What can hang from each mark
J723: J432
J581: J258 J432
J553: J432 J581 J646
J432: J553 J581 J723 J955
J646: J553
J258: J553 J581 J646
J955: J432 J581 J646

Every row comes from one small tree of marks. The marks that hang from a mark follow it in brackets, in the order of their numbers. Every link used is in the known rows. Which tree was each row made from?
Known rows
J955(J432(J553) J581): [ -6  11  -3  -6 -10  -3  11  -8   5  -2  13 -12  -3  -8 -11   0  -6   2
 -21  -2  -3  -5  21  -6  -3   0  -6   1 -25  -2  32  -4  -2 -12  -5  -7
   0  -9   6  -4  -5   9   1   8  15 -11   9   7   4  -6   5]
J581(J258(J553) J432): [ -6   1  -1  -2  -6  17   3  -5  15  -4   7  -2  -3   7  -5   5  -2   0
   4  -7  -6  -3  -4   4  -2   3  -7   2   8  -6  -2  -8  -7   0   6  -3
 -10  -1   1  20  22   4  -1  -3  -1   3  -4   5   7   2   0]
J955(J432 J581(J258)): [-10   1  -3   3 -10  -6   7   1  -3   9  11 -10  -9   3 -12   1  -4   4
 -10   1  -2 -11   0   2 -11   0  -6  -7 -20   5  22   4 -10  -9   2  -7
   4  -3   3  -2  14   9 -11   8  18 -10  10  13   9  -5   7]
J258(J581): [ -1   0 -11   0   4   6  -1  -2   4   0   6   3  -1   5  -7   4  -6  -2
   2  -6  -6  -8   6 -10   4   1 -11  -3  -6  -4   5   7  -7  -7  -1  -5
  -4  -6   0  -2 -12 -11   3   7  13   3  -9  15   1   6  -3]
J258(J553 J581(J432) J646): [  6   7  -4  -9   0  19  -4  -2  17 -21   3   1   4   4  -3  18  -1   2
   7  -6  -8  -9   6   6  12   3  -3   3  10 -10  12   4   4  -2   5  -4
 -11  -6   0  18   8  -4  13   1  13   8 -19  13   3  12 -11]
J646(J553): [ -3   2  -9  -3   6  10  -2  -3   8   5   4   0   2  -1  -4  13  -3  -6
   8  -6  -6  -4   1  -9  -9   2  -5  -4   1  -1   6  -1  -8  -9   7 -10
  -2 -11   4   1 -10   2 -10   8   1   4   2  20   2   0   0]
J553(J581): [ -6  -3  -5  -4   5   1  -1  -1   4   5   2   4  -3   4  -5  -1   0  -4
  -6  -9  -3   2   3   6  -4   0  -7  -2  -8   2 -12  -2  -1 -10  -5 -11
   4  -6  -3   0  -9  -8   2   7  -2  -1   2   7   3   3  -8]
J432(J955(J581)): [  0   8  -2  -1   2   0   8   0  -1   5  10  -1  12 -11  -7 -12  -5  -1
 -11  -6  -5  -4   6 -11  -2   2   0   0 -18  -2  -1   1  -6 -14   1  -3
   4  -9   2  -3  -1  -4   8   7   8  -6   8   5   3  -2  -5]
J581(J432(J955)): [  1  11  -4   1   8   8   9  -5   5  -1  13   8  14 -12   0 -12  -6  -6
  -2  -7  -4  10   3 -13   5   2  -1   2   3  -7 -12  -7 -12  -7   5   1
   0 -10  -3  14   4  -6  10   0  -4  -1   2   6   0   2  -9]
J432(J553 J955): [ -1   8  -5  -7   1   5  12 -11   6  -1   6  -3   8  -6  -5 -16  -4   4
 -10  -7  -4   0  14 -22   4   0  -3   9 -14 -11  14  -4  -8 -10   1  -3
   1 -13   4   6  -3  -7  13   1   3  -4   5   1   1  -1  -1]
J955(J581): [ -5   0  -5   0  -1   2   2  -1   5   0   5   0   3  -2  -8  -3  -7  -6
  -9  -9  -5  -6   5  -1  -3   2  -4  -2 -16   6   3  -1  -3 -12  -1  -7
   2  -7  -1   1  -8   2   1  11   8  -4   7   9   3  -2   1]
J646(J553(J581(J258))): [ -6  -3  -2  -3   4   3  -6   1   3  12   0  -5 -11   8  -6   8   4   4
   3  -2  -4  -9  -5   9 -17   0  -8  -5   4   3   0   3  -6  -6   8 -14
   1  -1   2  -2  13   2 -19   3  -1  -2   6  10   7   0  -9]
J432(J553): [ -4   0  -8  -6  -3   9   7 -11  11  -4   1  -4  -3   2  -6  -9  -5  -1
 -10 -10  -4  -1  13 -10   2   1  -9   6  -7  -4  10  -8  -5  -9  -1  -9
  -3  -8   2  11 -11   0   5   3   4  -1   3   6   0   0   5]
J258(J553): [-7  0 -6 -6 -1 13 -1 -5 16 -6  6  1  4  7 -7 11 -1 -3  6 -8 -6 -4  4 -7
 -1  2 -7 -1 -6 -7  6 -4 -2 -7 -1 -6 -7 -9  4  8 -8 -3  7  6 -1  5 -6 10
  4  2  4]
J955(J581 J646): [ -5  -3  -2   0  -6   6   4   7   5   1   7   1   4  -9  -9  -4  -9  -5
 -19 -10  -4 -11   6  12 -15   3  -6  -6 -19   1  -2  -7   1 -12   2  -5
   0   6   2  -5  -9   3  -1  10  19  -7   7   4  -1   3   2]
J553(J581(J258)): [ -9  -9  -3  -1   1   0  -1   0   2   8  -2  -2 -12  11  -8  -4   2   6
  -3  -6  -2  -6  -6  12 -11   0  -9  -2  -8   5  -2   0  -6  -6   1 -11
   4   2  -2   5  12  -4  -7   3   3  -3   7   6   6   2  -7]
J432(J553 J723): [ -7   5  -5  -4  -2   8   9 -15   6  -2  -6  -1   0   1  -7  -1  -5  -1
   0 -12   1   3   9  -6   1   2  -6   2  -9  -3  -6  -8  -7  -7   0   3
   7  -2  -2   7  -5   0   2   4  12   0   5  -2  -3  -2   2]
J432(J553 J581 J955): [ -1   3  -7 -11   2   5  16 -15   4  -4  -9  -3   3  -8  -3 -15  -2   3
  -8 -10  -5   1  16 -13   8  -1   3   6   2 -11   7  -8  -6 -11   7   2
   6  -5   5   9  -3  -1  10  -4   0  -2   9  -7  -4   0   0]
J258(J553 J581(J432(J723 J955))): [  3  20  -1  -3   6  16   7  -7   2  -8   8   6  17  -9  -2  12  -3  -2
  13  -3  -2   4   3 -10  11   5  -1   0   5 -18 -15   0  -7  -1   3  17
  -4  -4  -4   2  13  -8  13  -2   7   7 -13   1   1   6 -15]
J581(J258 J432): [ -4  -2  -4   4  -2   9   5  -3   6   2   2   2  -6   3  -3  -8  -6  -2
   3  -8  -4   3  -4   5  -4   3  -7   0   8   3  -8  -7 -12   0   7  -5
  -1  -1  -5  19  17   2  -4  -3   2  -2   2   8   4   1  -2]
J258(J553(J432 J581) J646): [ -7   6  -2 -14   2  10 -11   0  14  -8  10   1   1   9  -6  16   8   7
   6  -4  -1   1   7  12  -2  -3   1   0   0   1   0   3  10  -2   1 -10
  -6  -9   6   5  -9  -8   8  -1   8   0  -3   8  10  13 -13]
J723(J432): [ -2  -5 -12   0  -3   5   0  -7   7  -2   3  -1   5  15  -3  -6  -5  -4
   0 -10  -7   3   4  -3   4   2  -2  -7  -1   2  -1  -4   1  -8   0   3
  -1  -4   2  16  -8   3   6   5   7   2   1  10  -4   1  -2]
J646(J553(J581(J258 J432(J723)))): [ -6   4   3   2   6  10  -1  -3   1   8  -4   1  -4   2  -1  12   0  -1
  10  -5   1   3 -10  22 -14   4  -1  -5  17   3 -27  -4  -9   2  11   2
   5   5  -8   4  26   9 -21  -1   0  -1   6   2   3   1 -17]
J955(J432(J581(J258)) J646): [-12  -7  -8  -3  -7   1  11   1  -3   5  -4  -4 -13   2  -8   2  -3   6
  -5  -5  -1 -12  -2  17 -14  -1  -5 -13   0  -6  14  -6 -12  -6  12   1
   9  15   4   3   4  10 -13   0  19  -4  12   6  -1  -1  10]
J553(J432): [ -9   8  -9   0   7   6   1  -5   8   6  19   8   2   3  -5   0  -6  -3
   6  -5  -2  10  10  -8  -2  -1  -3  -5  -6   3 -15  -4  -5  -3   2  -5
  -2 -13   4   4 -17  -5  -3   1   8  -2   6  15   4   5   0]
J723(J432(J581 J955(J646))): [  0  -7  -9  -6  -1   5  11  -1  -1  -3  -9   0  10  -3  -1 -13  -3  -1
  -8 -12  -6  -4   3   4   0   2   8 -12   8 -10  -4 -12  -1 -12  12  14
   4  12   3   8  -5   4  12  -2  11  -1  10  -7 -12   3  -6]
J723(J432(J955(J581))): [  2   3  -4   0  -4  -2   7  -1   0   0   9  -5  14   0  -6 -15  -6  -3
 -11  -6  -7  -2   6 -10   4   2   6  -7 -12  -2   8  -2   0 -12   1   8
   1  -8   2   6   0   3  16   5  10  -6   8   1  -3  -1 -10]
J553(J432(J955(J581)) J646): [ -1  -1   1  -1   3   1   4   3  -5  11  15  11  10 -10  -7   4  -9  -3
 -10   0  -5   7  13  -5  -5  -1   5  -5 -27  -3 -11  -2  -4 -10  -2   0
  -2  -7   0 -16   1   2  -4  -2  12  -9  12   1   8   4 -13]
J646(J553(J432 J581(J258))): [-10   5  -2  -2   8   3  -5   2   0  17  15   0 -10   6  -6   5   2   6
   8   0   0   0   1  10 -18  -1  -2  -9   3   7  -9   3  -5   0  12 -12
  -3  -8   6  -4   8   1 -22  -2   4  -7   9  13  12   4 -14]
J258(J553(J432) J646): [ -5  10  -5 -11   0  15  -5  -4  17 -11  13   1   5  10  -6  14   4   7
  12  -3  -4   0   7  -1   3  -1   1  -2   1  -3   6   0   7  -1   8  -8
  -8 -11   9  12 -11  -4   5  -2  14   2  -5  13   8  11  -3]

Write each row's tree
[ -4  -3   4  -6  -6   2  11   2  -1   6   0  -9  -5  -7  -8 -22   0  13
 -26  -5  -1 -10   8   8 -16   0  -6   3 -16 -10  12  -6  -5  -8   7  -5
   2  11   5  -3  14  -5   4  -2  10 -11  13 -12   3   3 -10] => J432(J553(J581(J258)) J955(J646))
[ -1   5  -1   3   1   8  12  -4   1   3  11   1   5  -3  -2 -16  -4   4
   0  -4  -4   3  -5  -7  -1   2  -2   4   4  -6  -4  -6 -14  -3   9   1
   0  -5  -3  17  22  -1   3  -5   1  -4   7   4   4   1  -7] => J581(J258 J432(J955))
[ -7   4  -8  -6   6  14   1   2   4   5   5   7   1  -9  -2  11  -4  -6
   6  -7  -1  -2   9  14 -17   0   3 -13  16   0 -14 -10  -2  -3  20  -2
   0   3   8  -5 -19   8 -18  -1  10  -2  11   7  -2   8  -2] => J955(J646(J553(J432(J581))))
[ -7   4 -10 -10  -4   1  14 -14   3  -7  -4  -7 -10  -5  -6   1  -2   1
 -10  -6  -2  -1  18  -3   6  -3  -5   0   1  -8  23  -8  -7  -9   3  -2
   7  -4   5   7 -10   9  -1   1   8  -3  10   5   0  -4   9] => J955(J432(J553 J581))
[ -3  -7  -5  -9  -7   2   2  -9   8  -4  -2 -10  -3  11  -5 -12   0   1
 -18 -11  -4   3  16   7   4   0  -3   1  -1  -1   8  -6   3  -8  -5  -1
  -2  -3   0  10  -1   2  10   2   0  -4   6  -3  -2   3 -14] => J723(J432(J553(J581)))
[ -8   4  -2  -6   4   3  -1   8   0   7  15  -3  -1 -11  -5  18   0  -1
 -11   0  -1 -10   4  13 -24   1  -6 -12 -10  -5  15  -1  -1 -10   4  -8
   1   2   5 -18  -8   5 -14  11   7  -5   5  13   4   2  -7] => J955(J432 J646(J553(J581)))
[ -8  19  -5   3   9   3   9  -9  -4  10  16  12  14  -7  -3  -1  -3   0
  14  -3   3  15   4 -15   0   0   5  -7 -10  -4 -30  -2 -11  -3   6  12
   9 -10   0  -4  -9  -7   3  -2  12  -4   7   5   1   4  -7] => J553(J432(J723 J955))
[ -1  -2   0  -8  -8  19  -1  -4  18 -15  -3  -6  -2  13  -5   7   2   8
  10  -7  -7  -9 -10  11   2   3  -1   4  14  -4  11  -2   0   0  11  -8
  -8  -2   1  29  25   6   1  -5  10   3  -6   7   6   9  -2] => J581(J258(J553 J646) J432)
[  2  -3  -2  -5   7  13  -1   0   1   2  19  11  11  -2  -7  21  -4   3
   4   5  -8   3  16 -14   3  -2  -3  -6 -18 -17   2   6  -3  -5   1   4
 -14  -9   5 -18   4 -10   1  -6  10   4  -8   5  10  11 -14] => J258(J553(J432(J955) J646) J581)
[ -1   3   1  -1   0   2   9   8  -2   3  11   2  13 -17  -7 -13  -7  -2
 -19  -7  -4 -10   5   0 -13   3   1  -5 -22  -4  -2  -4  -2 -14   5   0
   3   6   3 -10  -6  -3   8   8  18  -9   9  -2  -2   2  -4] => J432(J955(J581 J646))
[ -4  14   2   0  10   3   9  -5  -3   3   5   9  13 -12   1  -2   0  -3
   1  -7   3  14  -2   3   1   2   2   1   5  -5 -34  -6  -9  -4   2  10
  10   1 -12   5  12  -7   6   0  -5  -2   3  -6  -2   2 -21] => J553(J581(J432(J723 J955)))
[ -7  -4  -1   2   1   4   1   0   4   5   6   0  -8   4  -3  -8   0   2
  -5  -7  -2   2  -5  16  -8   2  -7   2   5   2 -16  -5  -7  -1   3  -8
   1   3  -6  14  20   2  -5  -1  -3  -2   4   2   5   3 -12] => J553(J581(J258 J432))
[-14  -5  -5  -1  -6   1  15  -2  -8   5 -12  -2 -10  -1  -7   8  -3   3
   4  -6   5 -10  -7  21 -11   1  -1 -17   2  -5  -8  -9 -14  -4  11  14
  17  23   0   3   8  11 -14   0  26  -4  14   0  -4  -2  11] => J955(J432(J581(J258) J723) J646)
[  1  12  -4   0   0  10   9 -14   4  -8   2   1   1  -5  -4   4  -9  -3
  -2  -9   0   4  12  -1   8   4  -6   4   4  -6 -14  -6  -6  -1   3   9
  -1   1  -8   7   8  -1   5   0  13   2  -6   1  -4   4  -9] => J258(J581(J432(J553 J723)))
[ -8  12  -6  -2   6   6  14  -3  -9   6   2  13  11 -15  -2  -2  -4  -1
   7  -8   5   7   5   7  -7   1   8 -13   5  -7 -36 -11  -5  -3  16  21
  13  11   3  -4 -11  -2  -1  -6  19  -3  15  -8  -6   7  -4] => J553(J432(J581 J723 J955(J646)))
[  0   0   1  -4 -12   6   4  -1   3  -1   5 -13   8   9  -9  -6   0   5
  -5  -3  -8 -11   2  -5   1   3   5  -7 -10  -7  21  -1   0  -8   5   6
  -7   0   7   9  25   8  10  -1  10  -4   8  -4   3  -2  -6] => J723(J432(J955(J581(J258(J553)))))
[ -7  -8  -3  -6   0  15  -7  -3  11   1  12  10   2   5  -6  24  -4  -4
   8  -2  -6   9  10   0  -4  -1  -6  -4 -13  -8  -5  -7   0  -4  -3  -3
 -12  -8   2  -5  -1   2  -6  -3   3   3  -1   6  10   7  -4] => J258(J553(J432 J646))
[  1  -9  -8 -10   1  10  -1  -4   6  -4 -24  -8 -12  12  -4  10   5   8
  13  -8  -7 -17  -7  14  -7   0   4  -6  24   2  18   3  -3  -4  22 -10
   7   3   6  14   6  11 -18  -3  15   2   7  13   1   4   2] => J432(J581(J258(J646(J553))))
[ -2   7  -1  -4  11  10  -6   0   9   3   6   3   3  -7   0  10  -1  -8
  -1  -6  -4   7   1  11  -9   3  -4   0  13   1 -11  -4  -2  -6   4 -10
  -3  -8  -4   2   6   2  -9   5 -12   1   2   8   3   3 -18] => J646(J553(J581(J432)))
[ -4   2   0   3  -3  -1   8   1  -4   9   4  -4   2  -3  -9 -15  -4   6
 -10  -3  -5 -10  -2  -7  -7   2   0  -3 -16  -2   9   3 -10 -11   6  -4
   3  -4   3   2  13   0   1   3  14  -8  11   3   6  -2  -2] => J432(J955(J581(J258)))
[ -7  12  -3  -8  -1  14  -2  -8  12  -9   5   6   7  10  -6  20   3   5
  22  -5   2   2   2   3   3   0   6  -8  -2  -4 -14  -1   6   1   6   5
   1  -5   3  12  -6  -2   5  -2  21   3  -3   8   3  10  -3] => J258(J553(J432(J723)) J646)
[ -6 -19   5   4   2   6   1  -1  -2   8 -15   9  -8   5  -3  12  -2  -2
   0  -7   0   7 -10  31  -9   2  -5  -3   0  -1 -36 -10  -9   0  -1   4
   8  17 -18   2  35   5 -17  -7   3   0   8 -10   2   3 -17] => J553(J581(J258 J432(J723)) J646)
[ -7   7   0   1   6   6   3  -5   3   2   0   8   4  -3   0   6  -1  -9
   2 -11   3  12  -2  16  -2   3  -3  -1   5   0 -38  -7  -2  -3   0   6
   9   2 -13   8   7  -4  -3   3  -4   0   2  -2  -1   3 -15] => J553(J581(J432(J723)))
[  4  12  -8  -7   8  12  -9  -1   5  -3  14   2   1   5  -5  19  -1   6
  15   1  -5  -6   9  -6  -2  -1   2  -9   6  -2  11  12   3  -1  14  -9
  -6 -15   7  -4 -16  -4 -10   2  24   1  -9  26   6  14 -13] => J258(J581 J646(J553(J432)))
